Known rows, with every way that one mark hangs from another
{Y {Q {A {R E M}} X}}: [+0.52,+1.88,-1.09,+0.64,+1.37,-1.46,+1.68,+0.76,+0.50,+1.88,+1.64,-2.31,-1.46,-0.85,-0.78,+2.53,-1.21,-0.82,+1.28]
{E {Q A X Y}}: [+1.05,+1.78,-2.67,-0.81,+1.66,-2.28,+1.94,+1.45,+0.92,+3.05,+2.08,+0.59,+0.08,-0.54,-1.97,+0.96,-1.54,-0.05,-0.96]
{V {X {Q {A R} Y}}}: [-0.08,+0.42,-2.00,+0.30,+1.49,-1.05,+1.79,+0.86,-0.37,+2.06,+6.42,-0.70,-0.94,+0.42,-0.94,+2.38,-2.36,-0.92,-1.55]
{E {R M}}: [-0.85,+1.79,-2.36,+1.22,+1.01,-0.51,+1.19,+0.80,+1.20,+3.07,+3.42,-0.53,-1.32,-0.67,+0.98,+1.19,-0.45,+0.15,-2.45]
{X {Q {A {R E}} Y}}: [-0.38,-0.71,-2.54,-0.74,+1.72,-1.11,+1.70,+1.80,+1.32,+2.38,+4.23,-0.08,-1.01,+0.50,-0.70,+1.73,-3.68,-2.20,-0.54]
{V {X {Q {A {R E}} Y}}}: [-0.26,-0.09,-2.06,+0.12,+1.45,-0.23,+1.49,+0.90,-0.04,+1.67,+6.15,+1.05,-0.24,+0.12,-0.55,+2.36,-2.55,-1.61,-1.34]
{V {X {Q A Y}}}: [+0.10,+0.42,-2.33,+0.11,+1.40,-0.73,+2.01,+0.46,-0.10,+3.31,+5.36,+0.09,-0.93,+0.30,-1.05,+1.63,-1.98,-0.37,-1.68]
{X Q}: [-0.40,-2.09,-2.31,-0.36,+1.43,-0.88,+1.64,+0.45,+1.29,+4.51,+4.30,-0.74,-3.19,+0.60,-1.01,+2.28,+0.37,-0.70,-0.61]
{Y {Q X}}: [+0.44,+0.27,-1.21,+1.09,+1.29,-1.89,+1.53,-0.38,+0.37,+4.34,+2.54,-2.50,-2.89,-0.05,-1.96,+2.29,+1.27,+0.56,-0.19]
{A {R {E {Q X Y}}}}: [-0.19,-1.12,-1.75,-0.07,+1.57,-0.99,+0.54,+2.01,+0.94,+0.32,+4.89,+1.66,+0.07,-0.41,-0.70,+3.23,-0.88,-1.86,-0.76]
{V {X Q}}: [-0.22,-1.08,-1.88,+0.38,+1.23,-0.22,+1.50,-0.23,-0.11,+3.41,+6.29,+0.17,-2.01,+0.28,-0.85,+2.78,+0.69,-0.22,-1.50]
{A {R {E Q}}}: [-0.22,-0.86,-2.14,-0.33,+1.51,-0.49,+0.75,+2.19,+1.95,+0.02,+3.81,+1.10,-0.42,-0.24,-0.92,+3.95,+0.42,-1.52,-1.15]
{A {R M}}: [-0.34,-0.75,-1.23,+0.58,+1.29,-1.03,+1.03,+2.00,+1.08,+0.77,+4.02,-2.12,-1.96,-0.22,+0.32,+3.58,-0.80,-0.41,-0.02]
{E {Q X Y} {R A}}: [-0.62,+2.10,-2.93,+0.42,+1.50,-1.95,+2.54,+1.26,+0.65,+4.49,+8.07,+2.29,-0.54,-0.72,-1.36,+0.11,-0.14,-0.61,-3.46]
{Q A X Y}: [+0.34,+0.55,-1.98,+0.61,+1.59,-2.10,+1.18,+0.61,-0.11,+3.90,+2.84,+0.02,-1.39,-0.31,-1.93,+0.24,-3.66,+0.32,+0.06]
{X {Q {A R} Y}}: [-0.20,-0.26,-2.42,-0.59,+1.76,-1.95,+2.02,+1.82,+1.02,+2.75,+4.36,-1.69,-1.69,+0.80,-1.16,+1.74,-3.55,-1.59,-0.78]
{V X}: [-0.08,-0.31,-1.81,+1.07,+1.13,-0.13,+1.10,-0.01,+0.09,+2.65,+4.90,+0.35,-1.75,-0.02,-1.41,+2.83,+0.97,+1.11,-2.00]
{X {Q {A {R E M}} Y}}: [-0.29,-0.36,-2.33,-0.89,+1.61,-0.78,+1.82,+2.07,+1.37,+2.18,+3.78,-0.28,-0.64,+0.09,+0.43,+1.64,-4.15,-2.39,+0.12]

Rows
[+0.79,+1.97,-1.61,+0.80,+1.40,-2.13,+2.02,-0.11,+0.53,+4.06,+0.98,-2.88,-2.57,-0.29,-2.51,+1.77,-0.08,+0.64,+0.23]	{Y {Q A X}}
[+0.64,+2.01,-1.18,+0.99,+1.51,-2.57,+1.84,+0.46,+0.10,+2.54,+2.20,-3.68,-2.52,-0.15,-2.35,+2.69,-0.58,-0.04,+0.37]	{Y {Q {A R} X}}
[+0.09,-0.76,-3.12,-0.95,+1.44,+0.13,+1.04,+1.87,+2.62,+2.26,+1.73,+3.46,+0.80,-0.40,-0.83,+1.86,-0.32,-0.99,-1.93]	{R {E {Q Y}}}
[+0.94,+2.04,-2.04,-0.75,+1.65,-2.44,+1.99,+2.25,+0.60,+1.25,+2.99,-0.46,+0.62,-0.82,-0.68,+1.81,-2.44,-0.87,-0.10]	{E {Q {A {R M}} X Y}}
[+0.16,+0.64,-1.41,+0.88,+1.72,-2.66,+0.98,+1.31,-0.57,+1.95,+4.46,-1.01,-1.24,-0.13,-1.71,+1.37,-4.23,-0.51,+0.18]	{Q {A R} X Y}
[+0.42,+4.57,-2.66,-0.05,+1.27,-1.66,+2.04,+0.98,+0.63,+2.50,+2.43,+0.27,+0.44,-1.74,+0.50,+0.72,-0.70,-0.58,-1.51]	{E {Q A X} {R M}}
[+0.29,+4.17,-3.10,+0.23,+1.54,-2.46,+1.83,+1.12,+0.44,+2.82,+3.47,+0.96,+0.90,-0.86,-1.06,-0.02,-2.14,-0.68,-3.22]	{E {Q A X Y} R}
[+0.58,+1.23,-3.06,-1.56,+1.30,+0.59,+1.80,+2.56,+2.90,+1.61,-0.24,+2.71,+1.78,-1.35,+0.99,+1.25,-2.23,-1.32,-0.27]	{R {E {Q A Y}} M}
[-0.47,+2.57,-2.63,+0.19,+1.31,-1.48,+2.84,+1.67,+0.70,+4.17,+7.54,+1.96,+0.17,-1.35,+0.46,-0.07,-0.78,-0.79,-2.39]	{E {Q X Y} {R A M}}
[-0.09,+0.85,-2.08,-0.11,+1.41,-0.20,+1.23,+2.13,+1.73,+0.59,+1.40,-0.31,-0.92,-0.76,-0.27,+2.65,-2.41,-0.89,+0.50]	{Q {A {R E M}}}
[+0.47,+0.30,-2.81,-0.89,+1.53,-0.39,+1.12,+1.43,+1.58,+2.39,+1.67,+3.48,+0.79,-0.99,-1.17,+1.24,-1.46,-1.19,-0.55]	{R {E {Q A X Y}}}
[+0.01,+0.42,-1.30,+0.43,+1.53,-1.24,+0.71,+1.67,-0.17,+1.14,+3.57,+0.72,+0.10,-1.05,+0.17,+1.27,-5.01,-1.56,+1.33]	{Q {A {R E M}} X Y}
[-0.19,+0.41,-2.32,+0.18,+1.55,-0.61,+1.01,+1.80,+1.65,+0.81,+1.85,-0.16,-1.45,-0.24,-1.71,+2.76,-1.87,-0.72,-0.28]	{Q {A {R E}}}
[+0.42,+4.72,-2.80,-0.07,+1.36,-2.03,+2.10,+1.53,+0.47,+2.58,+2.92,+0.63,+1.51,-1.48,+0.72,-0.18,-2.75,-0.83,-2.14]	{E {Q A X Y} {R M}}
[+0.48,+1.54,-1.31,+0.82,+1.48,-1.79,+1.49,+0.48,+0.47,+2.15,+2.06,-2.09,-1.82,-0.44,-1.93,+2.67,-0.83,-0.69,+0.53]	{Y {Q {A {R E}} X}}
[+0.02,+1.15,-2.35,+0.29,+1.70,-2.10,+1.52,+2.38,+1.25,+1.43,+2.65,-1.66,-0.92,+0.49,-1.84,+1.68,-4.17,-0.20,-1.45]	{Q {A R} Y}
[+0.34,+5.12,-3.57,-0.58,+1.35,-1.54,+2.47,+2.38,+1.93,+2.07,+1.50,-0.05,+1.77,-0.96,+0.65,+0.10,-2.59,-0.64,-3.53]	{E {Q A Y} {R M}}
[+0.65,+0.92,-2.46,-1.18,+1.30,+0.18,+1.40,+1.83,+1.73,+2.01,+0.82,+3.10,+1.60,-1.78,+1.10,+1.07,-2.31,-1.43,+0.78]	{R {E {Q A X Y}} M}
[-0.34,-1.04,-2.25,-0.97,+1.22,+1.03,+2.51,+1.73,+2.22,+3.92,+5.58,+4.30,-0.97,-1.96,+0.28,+1.64,+1.11,-1.22,+1.13]	{R A {E {Q X}} M}
[-1.40,+1.43,-2.59,+1.11,+1.10,-0.24,+2.38,+1.20,+1.64,+4.44,+6.37,+0.42,-2.46,-0.78,+0.19,+0.81,+0.09,+0.21,-2.35]	{E {R A M}}
[+0.34,-0.49,-2.12,-0.95,+1.20,+0.40,+1.09,+1.63,+1.54,+2.18,+2.14,+3.50,+1.37,-1.58,+1.50,+1.48,-1.20,-1.52,+0.46]	{R {E {Q X Y}} M}
[-0.03,-0.29,-2.87,-0.81,+1.66,-1.47,+2.19,+1.24,+1.37,+4.39,+3.08,-0.86,-1.82,+0.67,-1.25,+0.79,-2.98,-0.90,-0.95]	{X {Q A Y}}
[+0.26,+4.07,-2.97,+0.20,+1.44,-2.11,+1.77,+0.61,+0.52,+2.85,+3.12,+0.51,-0.18,-1.12,-1.35,+0.88,-0.13,-0.32,-2.53]	{E {Q A X} R}
[-0.10,+0.07,-2.23,-0.77,+1.64,-1.60,+2.18,+2.01,+1.06,+2.58,+4.04,-1.88,-1.37,+0.40,+0.06,+1.66,-4.01,-1.71,-0.11]	{X {Q {A {R M}} Y}}
[+0.88,+1.77,-2.22,-0.61,+1.76,-2.74,+1.79,+2.02,+0.48,+1.45,+3.40,-0.30,+0.22,-0.42,-1.80,+1.87,-2.04,-0.71,-0.77]	{E {Q {A R} X Y}}
